Each row was made from one small tree. Brackets hold a mark, then the marks that hang from it, in the order of their numbers. Every link used is in the known rows. Write each row's tree.
Known rows:
(Q_434 Q_473 Q_599):  3.83  1.93 -1.52 -1.86 -0.87 -2.01 -1.18  0.13 -0.63 -5.54  0.86 -0.33  1.80  0.58  2.70  1.94  0.38  0.55 -0.86  1.15  0.40  0.12 -0.36  0.77
(Q_599 (Q_434 Q_473)):  1.02  1.06  0.77 -1.97  0.56 -1.05 -0.74 -1.98  0.43 -2.79  0.26 -0.01  2.39  0.61  0.05 -1.34  0.01  1.73 -0.53  0.35 -0.71 -0.03 -0.39  1.58
(Q_967 (Q_855 (Q_762 Q_481 Q_859))):  0.77  2.42 -0.88 -0.55 -0.43 -2.58  0.03  1.52  1.18 -3.00 -0.04 -1.24  1.36 -1.40  1.48  2.26 -1.83 -0.53  1.69  1.59  3.56  0.72  2.45 -0.22
(Q_967 Q_570):  0.19 -1.48  0.74  1.18 -0.54 -1.63 -1.19  0.57  0.69 -0.70 -0.16 -1.62  0.29 -0.64  1.93  0.05 -1.02 -0.60  0.54  2.09  1.17 -0.18 -0.28  0.78
(Q_967 Q_481 Q_570 Q_762):  0.82 -1.11  2.65  0.36 -2.06 -1.39 -0.29  1.56  0.87  0.45 -0.33 -4.13  0.38 -1.33  1.98  1.27 -2.85 -2.43  2.38  2.69  2.04 -1.46  0.74 -0.10
(Q_481 (Q_24 Q_570)): -0.17  1.23  0.99  1.53 -0.82  0.07 -2.02 -1.63 -0.07 -1.18 -0.01 -0.97  0.16  0.36 -0.32  0.12 -0.78 -0.40 -0.77  0.45  1.59  0.20 -1.61  0.03
(Q_24 Q_570):  0.22 -0.77  1.17 -0.49 -0.54 -0.96 -0.87 -0.28  0.00 -2.15  0.98 -0.72 -0.44  0.42  1.33  0.46 -0.11 -0.71 -0.29  1.42  2.54 -0.16 -0.59  0.00
(Q_859 (Q_967 Q_24 Q_570 Q_855)): -1.64 -0.63  1.97 -0.13  0.28 -0.82  0.26  2.13  0.64 -0.47  0.68 -3.41  1.05 -2.39  2.12  0.31 -1.55 -0.91 -0.52  4.16  2.87 -0.35  0.03  0.78
(Q_855 Q_762):  1.33  1.39 -0.98  0.06 -2.10 -0.74 -1.83  0.22 -0.88 -1.89  0.31 -1.01  1.09 -1.44  1.10 -0.43 -0.59 -0.43  1.03  0.70  0.37 -0.14  0.64 -0.35
(Q_967 Q_24 Q_570 (Q_762 Q_859) Q_855): -2.93 -0.83  2.16  0.11 -1.08 -2.96  1.10  1.28  3.03 -1.13 -0.85 -2.46  1.20 -0.89  2.08  2.71 -4.11 -2.07  2.19  3.95  7.01 -0.54  1.68  1.09
(Q_434 Q_473 Q_647):  2.29  1.34 -1.19 -0.68 -1.31 -1.11 -2.56  0.00  0.56 -4.65  1.14 -0.07  2.41 -0.13  1.66  1.25  1.05  2.20 -0.64  1.10 -0.02 -1.28 -0.29  2.27
(Q_762 Q_481 Q_859 (Q_967 Q_24 Q_570 Q_855)): -0.89  3.89 -0.19  1.39  1.37 -3.70  2.51  2.46  3.72 -4.01 -0.75 -1.29  1.54 -3.01  2.32  3.93 -3.37 -0.67  1.44  1.70  7.33  2.47  0.28 -1.06
(Q_859 Q_356 (Q_434 Q_473 Q_599 Q_647) Q_967):  2.64 -0.48  2.03 -3.46 -1.21  3.40 -1.83  3.32 -0.31 -5.11  0.08 -3.88  2.24 -0.26  0.80 -0.86  1.75  2.65 -0.56  2.62 -3.10  0.27  1.94  1.34
(Q_599 (Q_434 Q_647)):  1.07 -0.10  0.82 -0.46  0.82 -1.24 -1.35 -1.24  0.92 -1.71 -0.19 -0.46  1.99  0.59  0.16 -2.46 -0.18  1.88 -1.09  0.28 -0.27 -0.40  0.74  2.63
(Q_859 Q_356 Q_434 Q_967): -0.70 -1.29  3.57 -2.00 -0.71  3.94 -1.37  1.98 -0.32 -1.93 -0.09 -4.39  0.72 -0.70 -0.81 -1.48  1.13  1.69 -0.16  2.63 -3.51  1.28  1.77  0.10
(Q_855 (Q_24 Q_570) (Q_762 Q_481 Q_859 Q_967)):  1.67  5.86 -2.89 -0.24 -1.72 -0.33 -0.63  1.69 -0.18 -3.70 -0.54 -0.76  1.56 -3.37  2.35  1.65 -2.41 -1.04  1.41 -1.06  4.73  1.91  0.30 -2.75
(Q_434 Q_599):  2.79  0.64 -0.86 -0.10 -0.19 -2.21 -1.07  0.26 -0.55 -3.31  0.26 -1.05  0.49  0.55  2.39  0.81 -0.31 -0.30 -1.30  1.09  0.77  0.71  0.63  0.66
(Q_434 Q_473 Q_599 Q_647):  4.91  1.59 -2.12 -1.43 -1.15 -2.03 -2.15  1.08  0.04 -6.24  0.81 -0.24  2.54  0.53  3.17  1.46  0.80  1.64 -1.26  1.09  0.67 -1.01  0.28  2.37
(Q_855 Q_24):  0.24  2.37 -1.70  0.57 -1.13 -0.25 -2.70 -1.16 -1.22 -0.92 -0.04 -0.96  1.04 -0.86  1.44  0.84 -0.91 -0.22 -1.54  0.15  0.19  0.97  0.30  0.11
(Q_967 Q_24 Q_762): -1.57  0.73  1.89  0.36 -1.88 -1.43 -0.78 -1.06  0.74 -0.86  0.36 -1.93  0.94 -0.38  0.48  1.26 -1.90 -1.48 -0.09  1.87  2.87 -0.86 -0.13  0.78
(Q_599 (Q_434 Q_473 Q_647)):  1.80  0.80  0.36 -1.68  0.36 -1.09 -1.43 -1.30  0.87 -3.27  0.22  0.04  2.92  0.60  0.39 -1.68  0.30  2.48 -0.80  0.33 -0.51 -0.81  0.07  2.69
(Q_434 Q_647):  1.25  0.04 -0.53  1.06 -0.68 -1.30 -2.44  0.11  0.64 -2.41  0.53 -0.81  1.10 -0.15  1.34  0.14  0.36  1.34 -1.06  1.07  0.32 -0.68  0.68  2.17
(Q_855 (Q_762 (Q_481 Q_24) Q_859)):  1.88  4.24 -1.47  1.40 -1.16 -0.82 -1.15  0.65  0.73 -3.85 -0.73 -0.90  1.05 -1.89  0.14  1.56 -1.13 -0.79  2.57 -0.92  1.98  1.39 -0.48 -1.09
(Q_762 (Q_859 Q_356)): -0.64  0.94  0.08  1.66 -0.53  0.25 -0.97 -0.20  0.95 -4.58 -0.53 -0.96 -0.26  0.57 -0.17  2.03  0.61  1.11  1.52  0.89 -0.21  2.32 -0.27  0.39
(Q_762 (Q_859 Q_356 Q_434) (Q_967 Q_24)): -2.63  1.69  1.02  0.25 -0.21  0.86  0.57  0.21  1.88 -4.56 -0.98 -1.07  1.24 -1.09 -0.05  1.43 -0.97  1.55  0.47  1.24  2.11  3.42  0.82 -0.85
(Q_855 Q_24 (Q_762 (Q_967 Q_481 Q_570))):  1.49  3.88 -2.46  0.28 -2.90  0.00 -1.79  1.37 -1.68 -0.44 -0.62 -2.04  2.25 -3.90  2.80 -0.19 -2.91 -1.24  0.58  0.48  1.92  0.51  1.06 -1.99
(Q_762 (Q_481 Q_24) (Q_859 Q_434) (Q_967 Q_570 Q_855)): -0.68  3.64  0.50  0.41  1.56 -1.70  1.65  2.14  4.02 -3.34 -1.77 -1.81  1.95 -2.55  1.03  2.73 -3.56  0.62  1.39  0.69  5.44  3.23  1.88 -1.51

Which tree is each row?
 0.61  1.93  2.24  0.29 -1.99  2.57 -1.05  2.82 -1.24 -1.13 -0.04 -5.36  1.04 -2.02 -0.27  0.03 -0.54 -0.10  1.10  3.41 -1.50 -0.03  0.87 -0.48 => (Q_859 Q_356 (Q_967 (Q_481 Q_24) (Q_855 Q_762)))
-0.27 -1.52  3.43 -1.47  0.27  2.35 -0.64  2.07  0.41 -0.21 -0.39 -4.59  1.01 -2.45  0.60 -0.96 -1.19 -0.61  0.36  2.36 -0.42  0.75  0.76 -0.56 => (Q_859 Q_434 (Q_967 (Q_481 Q_24) Q_570))
-0.29  0.44  2.00 -1.04 -0.97 -0.02 -0.01  3.01  0.08  0.82  0.34 -5.32  1.23 -3.02  2.64  0.91 -2.82 -1.35  0.44  3.82  2.10 -0.88  1.83 -0.18 => (Q_859 (Q_967 Q_481 Q_570 Q_762 (Q_855 Q_24)))
-0.39  0.67  3.46 -4.39 -0.73  1.90 -0.05  1.82  0.73 -1.44  0.46 -4.72  2.60 -2.04  0.43  0.91 -1.77  0.41  0.28  3.05  0.54 -0.26  2.80 -0.40 => (Q_859 (Q_434 Q_473) (Q_967 (Q_481 Q_24) Q_762 Q_855))
-0.97  0.13  3.26 -1.99 -1.64 -0.21  0.90  0.21  1.60 -3.53 -0.04 -2.37  0.64 -0.58  0.64  3.36 -2.39 -2.98  2.61  1.77  5.39  0.05 -0.26 -0.81 => (Q_967 (Q_24 Q_570) Q_481 (Q_762 (Q_859 (Q_434 Q_473))))
 1.03  3.30 -1.86  0.51 -2.74  2.11 -2.10  1.89 -1.49 -2.58 -1.03 -2.67  1.27 -2.94  1.49  0.54 -1.26 -0.88  2.24  0.49  0.28  1.41  0.30 -1.31 => (Q_855 Q_24 (Q_762 (Q_859 Q_356 (Q_967 Q_481 Q_570))))
-0.37  0.18  3.30 -0.51 -2.19 -1.08  0.23  0.09  0.37 -0.99  0.55 -3.06  0.22 -0.73  0.93  2.23 -2.54 -3.75  1.29  2.33  4.76 -1.40 -0.73 -0.48 => (Q_967 (Q_24 Q_570) Q_481 Q_762)
 0.30  1.79  1.83 -0.39 -0.28  0.01 -0.32  1.66  0.44 -1.15  1.15 -3.95  0.64 -2.15  1.01  0.57 -0.61  0.14 -0.35  1.85  0.23 -0.24  0.13 -0.02 => (Q_859 (Q_967 (Q_762 Q_481)))
-1.45  0.16  0.33  0.46  1.00 -0.76  0.44  1.50  1.71 -3.29  0.10 -1.92  0.24 -1.50  1.81  1.80 -0.78  0.66  1.04  2.34  2.36  1.79  0.34  0.37 => (Q_762 (Q_859 (Q_967 Q_570 Q_855)))
-0.08  1.25  3.04 -1.18 -2.30  2.40 -0.57  3.07 -0.95 -0.53  0.29 -6.05  0.73 -1.57  0.75  0.91 -1.25 -0.50  0.66  3.96 -0.16 -0.56  1.90 -0.40 => (Q_859 Q_356 (Q_967 Q_481 Q_762 (Q_855 (Q_24 Q_570))))
 0.38  0.92 -0.79 -0.84 -1.33  0.05 -1.14  0.37  0.39 -3.67 -0.49 -0.58  1.05 -1.29  0.70  0.32 -0.65  0.04  2.19  0.13  1.14  1.49  1.45 -0.69 => (Q_855 (Q_762 (Q_859 Q_434)))
 1.45  2.55 -2.00 -0.83 -2.92  0.48 -2.64  0.30 -2.06 -1.43 -0.03 -0.91  1.20 -1.79  2.00 -0.27 -1.48 -1.58  0.47 -0.02  2.23 -0.05  0.52 -1.24 => (Q_855 (Q_24 Q_570) Q_762)
 1.34  4.89 -2.61 -0.45 -1.49  0.01 -0.85  2.11  0.47 -2.92 -1.51 -1.39  2.36 -3.92  2.21  1.04 -2.94 -0.64  1.83 -0.88  3.33  2.40  1.64 -2.39 => (Q_855 Q_24 (Q_762 Q_481 (Q_859 Q_434) (Q_967 Q_570)))
 1.97  3.65 -1.27 -1.29 -2.32  1.55 -1.69  1.86 -0.37 -4.03 -1.32 -1.48  1.10 -1.75  0.81  1.30 -1.36 -1.49  2.71 -0.93  2.58  1.84  1.03 -1.99 => (Q_855 (Q_24 Q_570) (Q_762 Q_481 (Q_859 Q_356 Q_434)))
 0.61  2.88 -1.17  1.34 -1.69 -0.54 -0.28  1.28  0.45 -2.70 -0.74 -1.49  1.40 -3.08  1.65  0.63 -2.26 -0.44  2.38  0.63  2.67  1.29  0.13 -1.72 => (Q_855 (Q_762 Q_859 (Q_967 (Q_481 Q_24) Q_570)))
 0.72  2.85 -0.62  1.65 -2.38  0.44 -0.57  1.70  0.17 -2.94 -1.08 -2.10  1.27 -2.64  1.01  0.44 -1.80 -0.16  2.85  0.98  1.52  1.34  0.15 -1.68 => (Q_855 (Q_762 (Q_859 Q_356) (Q_967 (Q_481 Q_24) Q_570)))
 2.16  3.37 -0.98  0.90 -1.66 -0.36 -0.96  1.65  0.48 -4.50 -0.65 -1.44  0.73 -1.48  0.25  1.57 -0.36 -0.50  3.22 -0.13  0.94  1.34  0.14 -0.97 => (Q_855 (Q_762 Q_481 (Q_859 Q_356)))
 1.29  3.39 -0.96  0.68 -2.20 -0.44 -1.07  0.59 -0.84 -1.43  0.06 -1.73  1.77 -2.85  1.21 -0.27 -1.81 -0.31  0.69  0.65  1.19  0.33  0.52 -1.64 => (Q_855 (Q_762 (Q_967 (Q_481 Q_24))))
-0.53 -1.03  3.74 -2.54 -0.70  1.89 -0.57  2.18  0.91 -1.22  0.34 -4.63  1.78 -2.34  0.63 -0.24 -1.20 -0.46 -0.19  2.58  1.06 -0.59  1.90  0.61 => (Q_859 (Q_434 Q_647) (Q_967 Q_24 Q_481 Q_762))
-0.18 -1.10  3.05 -2.57 -0.33  1.75 -0.15  3.23  0.44  0.06 -0.56 -4.89  1.80 -3.08  1.13 -0.86 -2.33 -0.97  1.20  3.26  1.19  0.24  2.71 -0.81 => (Q_859 Q_434 (Q_967 (Q_481 Q_24) Q_570 (Q_855 Q_762)))
-0.90 -0.84  3.92 -2.90  0.20  0.76  0.34  3.18  2.04  0.16 -0.40 -5.07  1.73 -2.30  1.01 -0.22 -2.61 -0.15  0.55  3.22  1.99 -0.08  3.33 -0.05 => (Q_859 Q_434 (Q_967 Q_570 (Q_762 (Q_481 Q_24)) Q_855))
-1.08  1.23  1.03  0.59 -0.34 -2.69  1.27  1.58  1.14 -0.51  0.03 -2.45  1.76 -2.78  2.70  1.55 -3.46 -1.27 -0.23  3.52  5.02  0.28  0.94 -0.71 => (Q_762 (Q_967 Q_24 Q_481 Q_570 Q_855))
-0.40 -1.54  5.43 -1.37 -2.03  4.46 -1.01  3.09  0.27 -0.02 -1.17 -6.73  0.91 -1.50 -0.78 -1.22 -1.15 -0.18  1.81  3.31 -2.23  0.02  1.66 -0.43 => (Q_859 Q_356 Q_434 (Q_967 (Q_481 Q_24) Q_570 Q_762))
-0.17  1.50  2.65 -0.29 -1.44 -1.93  0.18  0.29  1.46 -1.78  0.48 -2.18  0.45 -0.55  0.66  2.20 -2.19 -2.83  0.81  1.42  5.37 -1.08 -0.86 -0.14 => (Q_967 (Q_24 Q_570) (Q_762 Q_481))
-3.23 -1.71  2.89 -1.18 -0.87 -2.25  1.16  1.42  3.37 -1.13 -1.21 -2.58  1.45 -0.77  1.75  2.31 -4.21 -1.90  2.30  3.86  6.80 -0.17  2.74  0.95 => (Q_967 Q_24 Q_570 (Q_762 (Q_859 Q_434)) Q_855)
-0.54  1.67  0.53  2.09 -0.62 -0.14  0.84  1.88  1.50 -3.63 -0.96 -2.38  0.47 -1.88  1.47  2.02 -1.49  0.65  2.08  1.93  1.79  2.51 -0.08 -1.24 => (Q_762 (Q_859 Q_356) (Q_967 Q_481 Q_570))
